Known rows, with every way that one mark hangs from another:
[V Y]: [0.90 1.95 0.95 0.42 -2.32 0.56 0.66 0.78 -0.53 1.19 1.16 -0.86 -0.28 1.32 -0.82 2.68 2.27 -0.65]
[C [A [H W Y] R]]: [1.42 0.95 4.95 -4.01 -1.62 2.40 -4.79 3.21 -0.79 2.16 -0.47 -0.80 1.35 -2.41 -3.40 -2.82 1.52 -0.36]
[W [V [Y H]]]: [-1.41 1.31 2.81 0.09 -3.05 0.80 -1.80 1.28 -0.26 0.59 3.15 -1.75 0.90 0.23 -1.81 2.11 3.34 -4.06]
[V W [Y [H [A R]]]]: [-1.27 1.84 4.14 -1.87 -4.11 3.36 -2.54 2.83 -1.46 2.11 1.37 -2.37 2.84 -2.30 -2.93 0.98 3.31 -3.44]
[W V]: [1.35 1.80 2.11 0.00 -2.08 0.49 -1.05 0.27 0.39 -0.38 1.44 -0.67 0.17 1.35 0.21 1.59 1.64 -0.83]
[Y [H [A R] [W V]]]: [-0.69 1.85 6.10 -2.45 -2.45 2.62 -5.48 2.38 -0.37 -0.08 1.80 -2.27 3.00 -1.92 -1.70 -1.78 2.31 -4.33]
[J [Z [A [H Y] R [V W]]]]: [1.06 0.78 0.76 -2.84 -4.42 3.88 -1.45 3.21 -3.62 2.17 0.53 2.53 1.56 0.50 -3.00 -1.21 1.51 2.01]
[Y [H [A R V] W]]: [0.23 1.17 4.13 -3.72 -2.63 3.51 -4.29 3.95 -1.07 -0.12 0.20 -0.72 2.79 -2.61 -2.21 -1.59 1.75 -2.35]
[V [Y [H W]]]: [-0.99 2.65 2.75 -0.17 -1.69 0.33 -1.56 2.04 -1.23 1.07 2.73 -1.62 0.28 0.55 -3.14 1.27 2.95 -4.25]
[H [A R] [W V] Y]: [-0.50 2.26 7.53 -1.79 -2.61 2.98 -6.88 1.91 -0.87 0.88 1.72 -2.21 2.30 -1.27 -2.64 -2.00 2.71 -4.10]
[V W [Y H]]: [-1.14 2.47 2.00 0.03 -3.19 0.97 -0.28 2.03 -1.53 1.62 2.64 -1.49 0.57 0.15 -3.37 3.01 3.24 -3.46]
[J Z]: [2.99 2.20 0.18 1.45 -1.14 -1.30 0.96 -0.39 -0.48 0.33 0.27 0.45 -1.36 3.55 2.01 1.85 0.62 1.90]
[J [Z [A [H [W V] Y] R]]]: [0.29 1.59 3.57 -1.87 -2.81 2.46 -3.99 1.66 -2.53 1.66 2.34 0.93 1.47 1.63 -2.18 -3.15 1.68 -0.75]
[W [V [Y [H [A R]]]]]: [-1.58 0.68 5.06 -1.83 -3.99 3.18 -4.07 2.08 -0.21 1.05 1.88 -2.60 3.16 -2.22 -1.39 0.10 3.41 -4.07]
[A [H Y] R]: [1.61 -0.04 2.43 -2.51 -1.65 1.51 -1.88 2.01 -0.78 1.48 0.16 -0.36 1.30 -0.43 -2.28 -0.61 3.07 0.42]
[Z [A [H W] R V] J]: [2.56 0.90 -1.28 -3.66 -2.61 2.88 -0.16 3.48 -3.08 1.20 0.15 3.25 1.65 0.67 -1.80 -2.26 1.16 2.75]
[Z [A R V]]: [2.42 0.82 -0.68 -2.69 -2.97 3.73 1.14 2.46 -0.54 0.10 -0.76 1.83 1.92 0.80 0.78 -0.62 0.45 3.35]
[W [V [Y [H A]]]]: [-1.91 1.55 4.56 -0.60 -3.10 1.42 -4.23 1.72 -0.47 0.73 2.71 -3.06 1.83 -1.06 -1.40 1.71 2.44 -5.11]

Rows:
[0.59 0.55 -1.53 -1.44 -3.54 2.44 1.20 3.10 -1.87 1.55 1.07 1.78 2.02 1.01 -0.43 0.09 2.73 1.13]
[Z [A R [V [Y H]]] J]
[2.44 -0.97 0.13 -4.34 -3.33 3.44 -0.17 2.99 -1.09 0.33 -1.06 1.81 1.76 -1.88 -1.86 -0.38 2.21 2.39]
[A H R V]
[0.06 3.00 4.17 -1.04 -0.41 0.09 -3.99 2.27 -0.65 -0.05 1.51 -2.59 1.07 -0.09 -1.22 0.22 0.79 -3.87]
[Y [H A W]]
[1.47 0.76 -0.30 -2.99 -3.78 3.29 -1.05 3.77 -3.73 2.33 0.76 2.64 1.89 0.29 -3.49 -0.90 2.46 1.98]
[Z [A [H Y] R [V W]] J]
[3.35 1.03 -2.26 -1.52 -2.59 2.12 1.94 2.09 -1.30 0.59 -0.61 2.85 1.29 2.18 1.62 -0.42 1.05 4.36]
[Z [A R V] J]
[-0.51 2.50 3.92 -0.59 -1.51 0.34 -3.17 1.49 -0.36 -0.50 3.06 -1.42 0.75 0.54 -2.17 0.20 2.21 -4.42]
[Y [H [W V]]]
[1.72 1.79 0.99 -1.86 -0.99 1.03 -1.81 2.56 -2.80 2.27 1.36 1.17 1.21 2.01 -2.13 -2.44 2.17 0.75]
[Z [A [H W Y] R] J]
[0.28 1.41 4.70 -2.73 -4.22 4.40 -4.49 3.45 -1.88 1.35 -0.06 -0.59 2.35 -2.47 -3.50 -0.09 2.52 -1.32]
[H [A R [V W]] Y]
[0.26 3.39 5.57 -0.42 -0.57 0.44 -5.37 1.87 -1.23 0.85 1.43 -2.56 0.35 0.50 -2.25 0.04 1.18 -3.56]
[H A W Y]
[-0.96 0.65 1.89 -2.56 -5.36 4.31 -0.54 3.66 -1.89 1.47 1.32 0.39 2.30 -2.39 -4.47 1.26 4.23 -1.93]
[A R [V W [Y H]]]
[1.36 0.68 4.59 -4.60 -3.04 3.48 -4.36 2.62 -0.29 1.12 -0.07 -0.21 1.99 -3.12 -2.46 -2.77 1.10 -0.42]
[C [A [H [W V]] R]]
[0.66 -0.03 2.56 -3.99 -4.29 4.20 -2.61 3.78 -2.60 1.68 0.34 1.16 1.91 -2.43 -5.42 -0.24 3.55 -0.15]
[A [H Y] R [V W]]
[3.04 0.71 -1.10 -1.81 -2.04 1.58 1.37 1.13 -1.42 1.30 -0.32 1.79 1.00 2.42 1.65 -1.18 0.09 4.19]
[J [Z [A H R]]]
[-0.89 2.76 3.82 -0.11 -3.26 1.75 -2.60 1.01 -1.31 0.94 3.08 -1.00 0.25 0.48 -3.20 1.07 2.97 -3.98]
[H [W [V Y]]]
[0.23 0.54 -0.46 -1.28 -4.21 3.04 0.77 2.53 -1.78 1.37 0.90 1.63 1.65 1.28 0.05 -0.27 1.74 1.18]
[J [Z [A R [V [Y H]]]]]
[2.77 1.62 -1.52 -0.58 -1.20 -0.22 1.16 0.77 -1.73 0.91 0.53 1.36 -0.38 3.62 1.63 0.43 -0.90 3.14]
[J [Z [A H]]]
[-0.17 1.90 2.80 -2.18 -3.20 2.33 -3.20 3.52 -1.55 0.05 0.91 -1.05 1.74 -1.82 -2.51 1.79 1.07 -2.69]
[Y [H [A [V W]]]]
[-0.04 0.93 1.42 -3.17 -3.68 2.96 -1.86 3.41 -2.94 1.29 1.37 0.94 0.44 -1.49 -5.27 0.69 2.54 -1.86]
[A [H W] [V Y]]
[-0.14 0.73 0.57 -2.95 -5.09 3.60 -0.65 3.39 -3.23 1.87 1.26 1.11 0.71 -1.89 -5.49 2.45 2.91 -1.09]
[A H [V W Y]]
